Known rows, with every way that one mark hangs from another:
[Y M [Z N P]]:  -8  19 -15 -13   0   2  12  -5 -18  -4   9   2  -1  -9   3  -3   0 -15  18 -29  -3   6
[Z N P]:   3   9 -16 -15   4   3  -8  -3 -18   6   8   2   1 -11   5  -2   6 -16   3 -18  -7   8
[U [V G] [Z P]]:   6   8  -9  -2   8  -4 -10  -2 -29  -3 -19  -3  17 -17   9   2  17   3  -4 -23  -8  -8
[U [Z [N M] P]]: -10  22 -12 -30   9  15   5  -3 -21  -8  -3   1   4 -18   4  -1   7 -16   5 -29  -6   8
[Z N]:  -2   2  -9  -5  -1  -1   0  -6  -6   0   9  -2   0  -5   2  -2   0 -13   2  -8  -9   1
[Z N P U]:  -5   8 -15 -14   8   1  -4 -12 -19   8   1   7   7 -16   8   2   5 -18   6 -17 -10   1
[Y [M [N [Z P]]]]:  -5  29 -10 -21  -6  -1  20  -9  -3  -7  -2   9   2 -16  -5  -1  17 -13  17 -29  10  12
[Z N P [U [V G]]]:  -3  -1 -14  -3   9 -10 -11 -16 -29   7  -8   3  15 -21  14   3  16 -10   2 -18 -14 -16
[Z [N M] P U]: -17   9  -9 -24  10  11   5 -10 -15   1   0   8   2 -17   7   1   5 -17   8 -15  -3   0
[Y M [Z P U]]: -14  15  -7  -6   7   1  16  -7 -14  -1  -7   9   6  -8   5   3  -2  -5  19 -19   3  -2
[Z [N M] P [U V]]: -19   1 -12 -20  11   6  -7 -15 -17   3 -13   6   9 -19  12   0   7 -13   2 -17 -10  -1
[N [M Y] [Z P]]:  -5  21 -15 -22  -2  12  15  -1   0  -4 -10   9  -4 -11   3  -5  22 -11   8 -24  12  11
[M [Y Z]]:   3   0 -20   5 -10   0  22   0   4  -2  -4   3  -3  -3   1  -7   5  -5   6 -12   1   3
[N [M [Y Z]]]: -10   2 -12  -7  -7  10  31   1   9 -10  -5   2  -9  -4   0  -7   4  -4   8 -10   8   0
[M [N [Z P]] Y]:   9  18 -30 -18 -13  -1  22  -8   2   0  -6  11   1 -20  -3  -6  29 -17   7 -31   7  17
[N Z]:  -2  12  -2   0  -3  -5   3  -6   2  -6  -6   1   2  -2  -2  -2  10  -5   9 -15   5   4
[U V Z]:  -3   2  -8   1   3  -3  -7  -5 -11  -5 -23  -5  14  -7   5  -1   1   2  -6 -14 -11   2
[Y [M N] [Z [U V]]]: -20   0 -13   0  -5 -10  29 -19   0  -7 -18   6  10 -14  -1  -1   0  -5  13 -15  -3  -5
[Z N [U [V G]]]:  -9  -8  -8   6   4 -13  -3 -18 -18   2  -7   0  14 -15  11   2   9  -7   2  -8 -14 -23
[M [N [Z U]] Y]:  -4  11 -24  -6 -13  -6  34 -20  11  -4 -13  13   5 -19  -3  -3  23 -17  10 -20   5   3
[Y M [Z N [U V]]]: -24   2 -13   3   0 -10  12 -20 -12  -5 -11   1  11  -9   8  -1  -6 -11  17 -19 -13  -8
[N [M Y] [Z P U]]: -13  20 -14 -21   1   9  18 -10  -1  -2 -17  14   2 -16   7  -2  21 -13  12 -24  11   5

Rows:
-23   3  -9 -11   3   5  24 -13  -5 -10  -1   3  -1 -11   2  -4  -3 -15  17 -16  -2  -9
[Y [Z [N M] U]]
 -4  -1 -20   5  -6  -3  25  -9   2   0 -12   8   3  -7   4  -3   3  -7   9 -11   0  -5
[M [Y [Z U]]]
-16   1 -13  -5  -3   8  35  -7   7  -7 -13   8  -3  -9   3  -5   3  -6  11  -9   6  -7
[N [M [Y [Z U]]]]
 -5  16 -15 -14  -6   1  28  -4  -6  -7   1   7  -1 -14  -6  -2   6  -9  16 -25   6   8
[Y [M N] [Z P]]
-10  20  -2 -22   4  10   3  -2  -4  -7  -8   5  -2  -9   1  -2  15  -8  12 -23  13   9
[N M [Z P]]
  1   2 -29  -1 -11  -1  21  -6  -2  -2   4   1  -3  -8   3  -8   5 -18   8 -21  -7   3
[M [Y [Z N]]]
-10  10 -16 -21   3  11  12  -3 -14  -7   5   1  -5 -13   2  -6   4 -16  13 -28   0   5
[Y [Z [N M] P]]
 -9  10  -8  -4 -10  -2  37  -7   5 -12   2   3  -3  -7  -9  -3   0  -6  15 -15   5   1
[Y [M N] Z]
-10  22  -3 -11 -10  -4  29 -11   8 -12   0   6   0  -8  -9  -2  12 -10  15 -19   9   6
[Y [M [N Z]]]
-12   8 -20 -15   2  12  26  -5  -5  -2 -13  11  -1 -15   7  -4  10  -9  12 -19   7   0
[N [M [Y [Z P U]]]]
  8   6 -26  -6  -5   4  12   3  -8   3  -5   5  -2  -9   4  -6  10  -8   6 -22   2   9
[M [Y [Z P]]]
 -5  17  -9  -9   6  -3  -1 -13 -12   3 -14   9  10 -12   4   2  15 -11  13 -24   5   5
[N [Z P U]]
 -6   8 -22 -11  -2  -9   2 -22  -9   2 -26   9  16 -24   3  -1  23 -13   7 -30  -1   7
[M [N [Z P [U V]]]]
 -9  10  -8 -26   6  14   1  -1 -12  -1   7   2  -4 -13   4  -2   7 -14   5 -17  -1   5
[Z [N M] P]
-18   9 -15 -20   7  10  15 -11 -17  -4  -3   6   1 -18   5  -2   3 -19  16 -26  -1  -1
[Y [Z [N M] P U]]
 -2  -3  -5   3  10  -8 -11 -10 -23   7 -17   4  15 -16  13   5  15   2   0 -10  -5 -17
[Z P [U [V G]]]
  4  11 -18  -8   7  -5 -11  -8 -36  -3 -10  -4  17 -22  10  -1  17  -9  -1 -32 -16  -7
[U [V G] [Z N P]]
 -9   2  -1  12   1 -18   1 -18 -10  -4 -22   2  16 -10   7   1  19  -1   9 -14   0 -19
[N [Z [U [V G]]]]
 -8  10 -11  -6  -7  -9  23 -20   5  -6 -12   9   7 -16  -6  -1  15 -14  12 -18   5   0
[M [N [Z U]]]
-25   4   0  -6   3  -2   5 -17   2  -8 -28   4  10  -9   5  -2  10  -3   9 -13   4  -4
[N M [Z [U V]]]
-20  11  -8  -3   0  -4  24 -16  -9  -6   2   3   3  -8   3   0  -7 -15  21 -18  -6  -7
[Y M [Z N U]]
 -1   5 -11   2   2  -9  -2 -11 -24  -8  -9  -6  15 -16   7  -1  12  -7  -1 -21 -17 -14
[U [V G] [Z N]]
  5  18 -18 -17  -7  -2  11  -9  -4  -4  -5   7   2 -19  -6  -3  22 -14   9 -30   7  15
[M [N [Z P]]]
 -7   2  -9   5  -6 -18  17 -24  -5  -7 -20   5  15 -21   0   1  26  -6   8 -19   1 -17
[M [N [Z [U [V G]]]]]
 -8  -1 -20 -10   8  -5 -16 -16 -22  10 -13   4  14 -18  13   0   7 -14   1 -18 -16   1
[Z N P [U V]]
  1  18 -31 -16  -9  -2  25 -18   0   2 -14  16   7 -24   0  -3  28 -19   9 -30   6  10
[M [N [Z P U]] Y]
